Each row comes from the steps of one walk. Every step used is in the known rows, and no mark comes twice. Write the walk behind each row, first mark first.
Known rows
gimite/kega: [0.80 3.05 -0.09 1.87 1.30 1.75 0.59 -2.54 -1.01 -0.57 1.52 -1.66 -3.35 4.22 1.48 -2.55 -1.10 0.25 0.45]
vebopo/lebabo: [-4.00 -1.15 3.44 0.21 0.83 -0.78 -1.70 -2.57 2.16 1.94 -3.26 -1.16 -3.52 1.75 2.30 -1.09 -0.42 2.08 -2.24]
saneg/kega: [-2.13 1.26 0.08 0.46 1.52 1.38 0.11 -1.09 -0.27 -1.47 -1.64 0.30 -0.16 4.50 -0.26 1.76 -0.17 -1.10 -0.81]
lebabo/gimite: [-4.39 1.37 -0.62 2.09 1.40 -2.29 0.09 -0.77 -0.19 2.01 1.16 -1.38 -1.31 2.45 3.25 -3.58 0.15 1.80 -0.24]
vebopo/kega/moze/lebabo/saneg: [-0.89 -3.01 2.16 2.23 -0.63 1.99 2.16 4.62 2.60 -0.85 -4.15 0.91 -3.38 0.49 -0.31 0.90 -1.98 2.06 0.07]
moze/kega: [-0.02 -0.03 0.77 2.30 1.42 2.90 2.68 -3.55 -1.10 -1.36 -3.29 -2.57 -1.95 4.80 2.05 0.71 -0.20 -0.86 -0.88]
saneg/kega/moze: [0.68 -0.14 1.12 3.01 -0.21 3.42 -1.90 0.23 -0.35 0.07 -3.73 0.69 -0.03 4.48 -2.67 2.75 -1.92 -3.87 -0.14]
gimite/kega/vebopo/lebabo/saneg: [-2.29 0.12 1.03 1.40 0.67 0.46 2.04 1.33 2.71 -1.42 2.42 -3.56 -5.08 2.51 1.46 0.10 -2.46 2.18 1.03]
lebabo/moze/kega/saneg: [3.54 -0.44 0.33 1.13 -0.54 2.43 4.43 0.80 -1.78 -1.66 -3.56 -2.28 -1.42 3.94 1.10 0.53 -3.73 -2.46 1.57]
gimite/lebabo/moze/kega/saneg: [4.94 0.19 1.63 0.67 -0.83 -0.28 6.52 -0.09 -1.79 -0.56 0.06 -1.09 -2.24 4.55 2.51 -2.32 -3.14 -3.67 3.09]
kega/gimite: [-0.32 0.40 0.79 0.66 0.50 0.32 -1.85 -0.55 0.65 2.25 -1.08 -0.16 -2.62 1.50 0.78 -1.40 2.71 -1.80 -1.61]
vebopo/lebabo/saneg: [-4.91 0.30 1.50 -0.90 1.09 -3.17 1.76 1.18 2.46 -0.11 -1.46 -1.43 -4.36 1.38 3.03 -2.22 -3.18 2.87 -0.13]
vebopo/kega/moze/lebabo: [0.09 -4.50 4.27 3.26 -0.93 4.31 -1.46 1.20 2.25 1.16 -6.07 1.15 -2.62 0.93 -1.18 2.05 0.62 1.07 -2.05]
moze/lebabo/saneg/kega/gimite: [-0.94 0.06 -1.36 -1.16 1.12 -2.29 3.23 1.97 1.39 -2.24 -0.18 1.59 -0.43 1.40 -1.62 0.63 3.79 -2.13 0.53]
moze/kega/vebopo/lebabo: [-2.30 -4.51 3.83 2.99 0.58 3.93 0.53 -3.03 2.15 -0.11 -4.22 -4.26 -2.75 3.55 1.28 4.46 1.18 -0.02 -2.41]
gimite/kega/vebopo/lebabo: [-1.44 -1.49 3.07 2.41 0.45 2.72 -1.58 -2.06 2.22 0.67 0.46 -3.38 -4.02 2.93 0.90 1.36 0.24 1.31 -1.08]
moze/lebabo/gimite/kega/vebopo: [-1.62 -0.57 0.08 4.59 0.78 0.42 0.74 -0.78 0.85 0.04 3.69 -2.91 -1.67 1.92 0.92 -0.92 4.87 2.49 0.56]
lebabo/gimite/kega/saneg: [2.38 2.85 -1.74 1.54 0.80 -0.42 2.57 -0.04 -1.64 -0.60 3.97 -0.91 -1.09 1.50 1.70 -3.83 -0.66 -2.44 2.44]
vebopo/kega/saneg/lebabo: [-0.04 -1.04 3.20 -2.99 0.41 5.05 -2.02 1.42 2.11 -4.11 -2.09 0.85 0.29 -1.38 0.11 2.85 -0.18 1.12 -1.68]

Write each row's walk
[-2.94 2.74 -2.03 -0.46 1.81 -0.92 3.69 2.38 0.22 -3.51 0.24 0.03 -0.97 4.14 0.31 0.63 -2.88 -0.30 1.35]
lebabo/saneg/kega
[-3.09 1.12 0.56 0.57 1.20 -2.34 3.31 2.56 1.39 -2.57 -1.65 -0.58 -3.67 0.41 1.43 -2.07 1.40 3.85 0.66]
moze/lebabo/saneg
[1.22 0.30 1.23 1.49 -0.01 -1.21 5.60 -2.91 -1.39 1.16 1.01 -2.22 -2.73 7.41 3.90 -3.36 -3.55 -0.41 1.86]
gimite/lebabo/moze/kega
[-1.02 0.12 0.78 -0.55 0.57 2.39 0.53 -3.85 -0.61 -2.38 -1.32 -3.48 0.90 5.48 2.01 0.61 -3.34 2.42 -0.10]
saneg/lebabo/moze/kega
[-1.73 1.02 -1.06 4.45 0.86 1.28 0.19 -0.40 0.13 0.73 5.09 -3.53 -1.82 3.75 1.88 -1.18 0.89 1.07 0.95]
lebabo/gimite/kega/vebopo
[-0.20 1.40 -0.95 1.96 0.07 1.13 1.53 3.55 -0.04 -1.85 -1.80 0.38 -0.93 4.24 -2.08 1.67 -4.64 -3.14 1.89]
lebabo/saneg/kega/moze
[-0.09 0.33 -0.60 -0.36 0.93 0.86 -0.97 -1.12 0.35 0.41 -0.64 1.14 0.21 3.44 -1.21 1.56 2.46 -4.46 -1.29]
saneg/kega/gimite
[-4.67 -3.38 3.82 1.78 -0.99 0.47 -2.18 1.46 3.14 2.81 -2.46 -3.51 -3.41 3.16 1.47 1.37 -2.48 4.09 -1.22]
kega/vebopo/lebabo/moze
[1.00 1.12 2.02 0.03 0.10 -2.35 0.26 -1.52 0.69 3.16 2.59 1.01 -3.56 2.28 2.20 -4.32 3.29 -3.02 -0.11]
kega/gimite/lebabo
[-4.30 -4.46 1.83 3.58 0.88 0.80 1.60 -3.15 1.62 1.72 -0.81 -4.71 -1.22 3.31 2.67 2.14 1.29 0.28 -1.57]
moze/kega/vebopo/lebabo/gimite
[-4.30 -1.40 2.73 -0.08 -0.37 -2.21 -1.05 -0.89 1.72 3.32 -2.69 -2.03 -3.24 3.52 2.87 -2.27 -4.48 3.73 -0.97]
vebopo/lebabo/moze
[2.34 1.09 -0.56 1.69 0.65 -1.42 3.10 -0.28 -0.93 -1.27 2.57 -0.34 -0.97 -0.24 0.67 -3.52 3.39 -0.95 2.07]
moze/lebabo/gimite/kega/saneg
[0.73 0.38 -0.13 -0.75 1.30 1.62 1.65 -2.61 -1.09 -3.87 0.55 -2.16 2.80 0.82 1.66 0.59 1.18 -1.98 0.53]
moze/kega/saneg/lebabo/gimite
[-0.91 -2.45 1.41 -0.13 0.30 2.74 -1.08 0.44 2.11 2.11 -1.54 1.09 -2.57 1.38 1.18 0.59 0.95 -0.75 -2.81]
vebopo/kega/gimite
[-5.30 1.91 0.19 -0.65 1.76 -1.39 -2.86 -2.34 0.74 -0.56 2.61 -1.69 1.38 1.33 2.69 -2.38 1.11 3.60 -0.70]
saneg/lebabo/gimite
[-2.96 -0.78 -0.58 -2.67 0.94 -2.99 1.74 0.53 2.41 0.32 0.12 0.73 -1.19 2.15 -0.13 0.52 -0.91 -3.05 -0.37]
vebopo/lebabo/saneg/kega/gimite
[3.39 3.14 0.36 -2.03 -0.44 2.12 -0.60 -0.14 -0.77 -3.38 2.63 -1.61 0.18 2.21 0.07 -1.56 -3.76 0.64 2.30]
gimite/kega/saneg/lebabo/moze
[-2.50 1.64 -0.25 1.81 1.25 2.05 -2.73 -1.97 0.92 -1.86 6.47 -3.76 0.90 2.53 1.25 0.01 1.75 2.89 0.34]
saneg/lebabo/gimite/kega/vebopo
[-4.86 0.10 0.04 -1.89 1.61 -2.48 2.81 0.54 1.93 -1.66 -1.06 -0.11 -1.41 3.28 0.83 0.68 -3.49 0.21 0.20]
vebopo/lebabo/saneg/kega
